Each row was made from one walk, in order. Every step used is in the known rows, and no mark comes twice. Write each row's walk.
Known rows:
Y > U > K > T > E: [ -8   0  21  12  -5  -1  -3  -4   6   3 -10  32   4  20  -2  -8 -21   3
   5  -4 -11   9 -18  -9   3]
N > K: [ 10  -9  12 -17   8  10   9 -23  -4  -7  -4  22 -14  -1   6   1   8   1
   9  32   0  -4 -16  31 -17]
N > K > U: [ 11  10 -17  -9  -8  13 -14  -1  11  -6  12   4  -6   6   0 -10  -1  -1
   1  -9 -13   2  -1  20   3]
D > U > Y > M > K: [ 12   3   6 -14  22  -1  -1 -11   6  11 -17   9 -17 -18 -16 -14  16  -8
  -5  37  23  14  -8   8  -8]
E > U > Y > M: [-14  28  11  -3  17  -3 -13  -8  -2   3   5  -7 -12  12  15  -8  40  16
  10  38  11   9  25  22  -2]
N > K > T > E > U: [ 11 -11  -2   3 -13   0 -16   4 -12 -13   0  14   6  33  43  15 -13  -5
  10 -11 -25   0  -3 -16   1]
N > K > U > D: [ 16  21 -19   2 -34   4  -2   1  19 -11   4 -11   0  -1   0 -12  -5   1
 -12 -17 -14  10 -15 -17  -4]
T > E > U: [  4   3  -3 -11 -16  13 -12   2 -15 -12  15  -9  -3  34  44   6 -12   7
  17   0 -16  -7  10 -10  13]
E > T: [-25  -6  -5  18 -10 -18   1  12 -11  -5  17  -5 -16   3  16  20 -10  18
  19  17   7 -14   4 -23  10]
D > U > K > T: [ -8  -4 -17  19   2 -25 -30  -8  20   1 -15  -4  14  -4 -11  -7   0 -22
 -18 -11   0  -2  -2 -15  -1]
U > K > T: [-14 -13  -8  21   6 -22  -6  -9   6   2  -7   7  11 -17 -18   4   6 -14
 -17 -13   5  -2  -5  -4  -5]
U > Y: [-33  16  -1   2  32  12   6 -22   5  10 -17 -12  -8 -19  -5  -6  25   7
   4  32  23 -14  28  32  -2]
M > K > U: [ 10   5 -27  -9  -9  11  -4   8  10   3  16  -9  -6 -17 -21  -9 -10  -7
  -7 -20   0   2  -1   3  16]
U > Y > M > K: [  8  -2  12 -13  25   1  17 -11  -4  12 -11  17 -20 -27 -21  -6  21  -3
  -5  35  26  14 -10  15 -11]
T > E > U > K > N: [ 17   1   8  18  -3  14 -10  11 -14 -11 -28  -9  -5   5   5   7   1  -6
   0 -16  -3  -6  18   7  -2]
U > Y > M > K > T: [ -7 -15   6  18  18 -29   6  -1   5  10  -9  23  15 -28 -35   9   8 -13
  -9   1   9   9 -10  -2  -9]
D > U: [ -8  28 -17 -18  -7  -2 -39 -11  25  -2  10 -42   9  17   3 -25  -9   1
  13  30   1 -17  18   1  21]
Y > U > K > M: [ -8  14  -6 -22 -12 -11 -17   1   4  17   6 -21 -14  -5 -11  -7  36   6
 -13  13   9   3  -1  10  11]
N > K > T > E > L: [ -4 -38   4  -7   1   1  34  10 -15 -11  31  13  11  14  19  17 -25   5
  10 -19 -16  -6 -14  -9 -10]
U > L: [-18   8  -3  -7  -6  12  30 -55  -2   7  34 -44  10  -9  -6  -9  12   6
 -19  -6  27 -22  20  15   7]
K > T > E: [-11  -4  29   2  -3  -5   9   5  -1   4  10  26  23  12 -10   5 -29  14
  18  -4 -14  -4 -14  -3   5]

Which walk is each row?
[  8  -5  14 -39  -3 -13   0   6  -9  15  15   1   2 -10  -9  13  26  11
   2  18  -3  -7 -17  27  -7] => N > K > M
[  1  30 -24   3 -38   3  -3   7  20  -7  19 -31   8  -6  -9 -13  -7   9
  -9 -22  -9   4  -2 -21  10] => K > U > D
[ -8 -34  -1  -4   1   1  31  10 -14  -8  30   4   8  10  17  11 -23   3
   1 -26  -9  -6 -10 -16  -6] => U > K > T > E > L
[ 13   2  24  13  17   2  13  12 -10   2 -25   2   2 -27 -40   9  11   0
   6  10  14  -1  13  25  -6] => U > Y > M > K > N
[  6  -5  28   2  10  -9  -6   4   9  10 -18  38  13  12  -8  -5 -23  -2
   7   4  -8  11 -21 -12  -5] => D > U > Y > M > K > T > E
[ 14  -7  13   9   5   6  19  12 -12  -3 -16  -7   7 -32 -42  14  -6  -3
   7  -3  10 -13  10  20   3] => M > K > N
[-12  12 -21   5  27  16  -3  -7  14  12 -24  -5 -14 -25 -10 -10  16  -9
 -12   1  17  -2  19  19   0] => M > K > U > Y
[ 14  -5 -10  -6  -5  18 -16 -13 -10  -7 -16   1 -29  19  43 -10   7 -11
 -15  -3   2   5  -4 -11  -6] => T > E > U > K
[ 14  12 -15 -11  -8   5  -8  12   9   4  22  -2  -7  -9 -21 -13   0  -2
  -5 -10   0  12  -4   6  13] => Y > M > K > U
[ 18   1  14  16  13   2   5  14 -12  -3 -27  -2   0 -18 -24  13  13  -5
   4   3   9   1  18  17  -4] => E > U > Y > M > K > N
[ 22  -1  25  14  11   6   6  18 -14  -2 -30  10   1  -9 -19  11   3  -2
   8   0   4   4  10  13  -6] => T > E > U > Y > M > K > N
[-18  40 -16  14 -39   0   1 -15  25 -11   5 -30  -4   6 -10 -20   3  14
   2  17  -1  11   3 -18  16] => Y > U > D
[ 11  -2  -2 -31 -12  -7 -18  14 -14  15   7 -14 -10   4  17   6  25   3
 -14  -7  -1  -1  -9  -3   2] => T > E > U > K > M
[ -1 -27   1  -4  11  -5  18  12  -4  -2  17   7  10  14  15   4 -20  -2
   4 -14  -8   2  -8 -20  -8] => D > U > Y > M > K > T > E > L
[ -9  -3  -7  14  24   8  -7  -7  -2   4 -37   9  -7   0  25   7   9 -12
  -3   2   5  -1  16  -1  -8] => M > K > T > E > U > Y
[-26  26 -19   7  22  15 -11  -7  16   9 -12 -16  -7 -13  -5 -12  19   2
  -2   4  12  -8  32  25   6] => K > U > Y
[ -2  -9  25   4   0  -2   3  -1  -1   5  -6  33   9  11  -3  -2 -22   3
   2  -9  -9   3 -22  -8  -4] => U > K > T > E
[ -6 -33   6  -2  13  -3  35  13 -13  -2  22  15   8   5  10  12 -16   4
   4 -15  -5   2 -10 -12 -11] => U > Y > M > K > T > E > L
[ 14  -9   1   3 -12  -6 -14  11 -13  -8   6  13   5  27  32  12 -10  -3
   8 -10 -18   9  -4 -22   5] => Y > M > K > T > E > U
[ -4 -28  -8  -5  -1  -1  14  10  -5  -9  24  -4  10  19  22   3 -27  -3
   1 -24 -12  -6  -7 -22  -3] => D > U > K > T > E > L
[  8  11 -11  11 -39  -6  -4   6   3 -14   2 -14  12  15  24   4 -15   3
  -4 -21 -20   6  -9 -44   2] => K > T > E > U > D
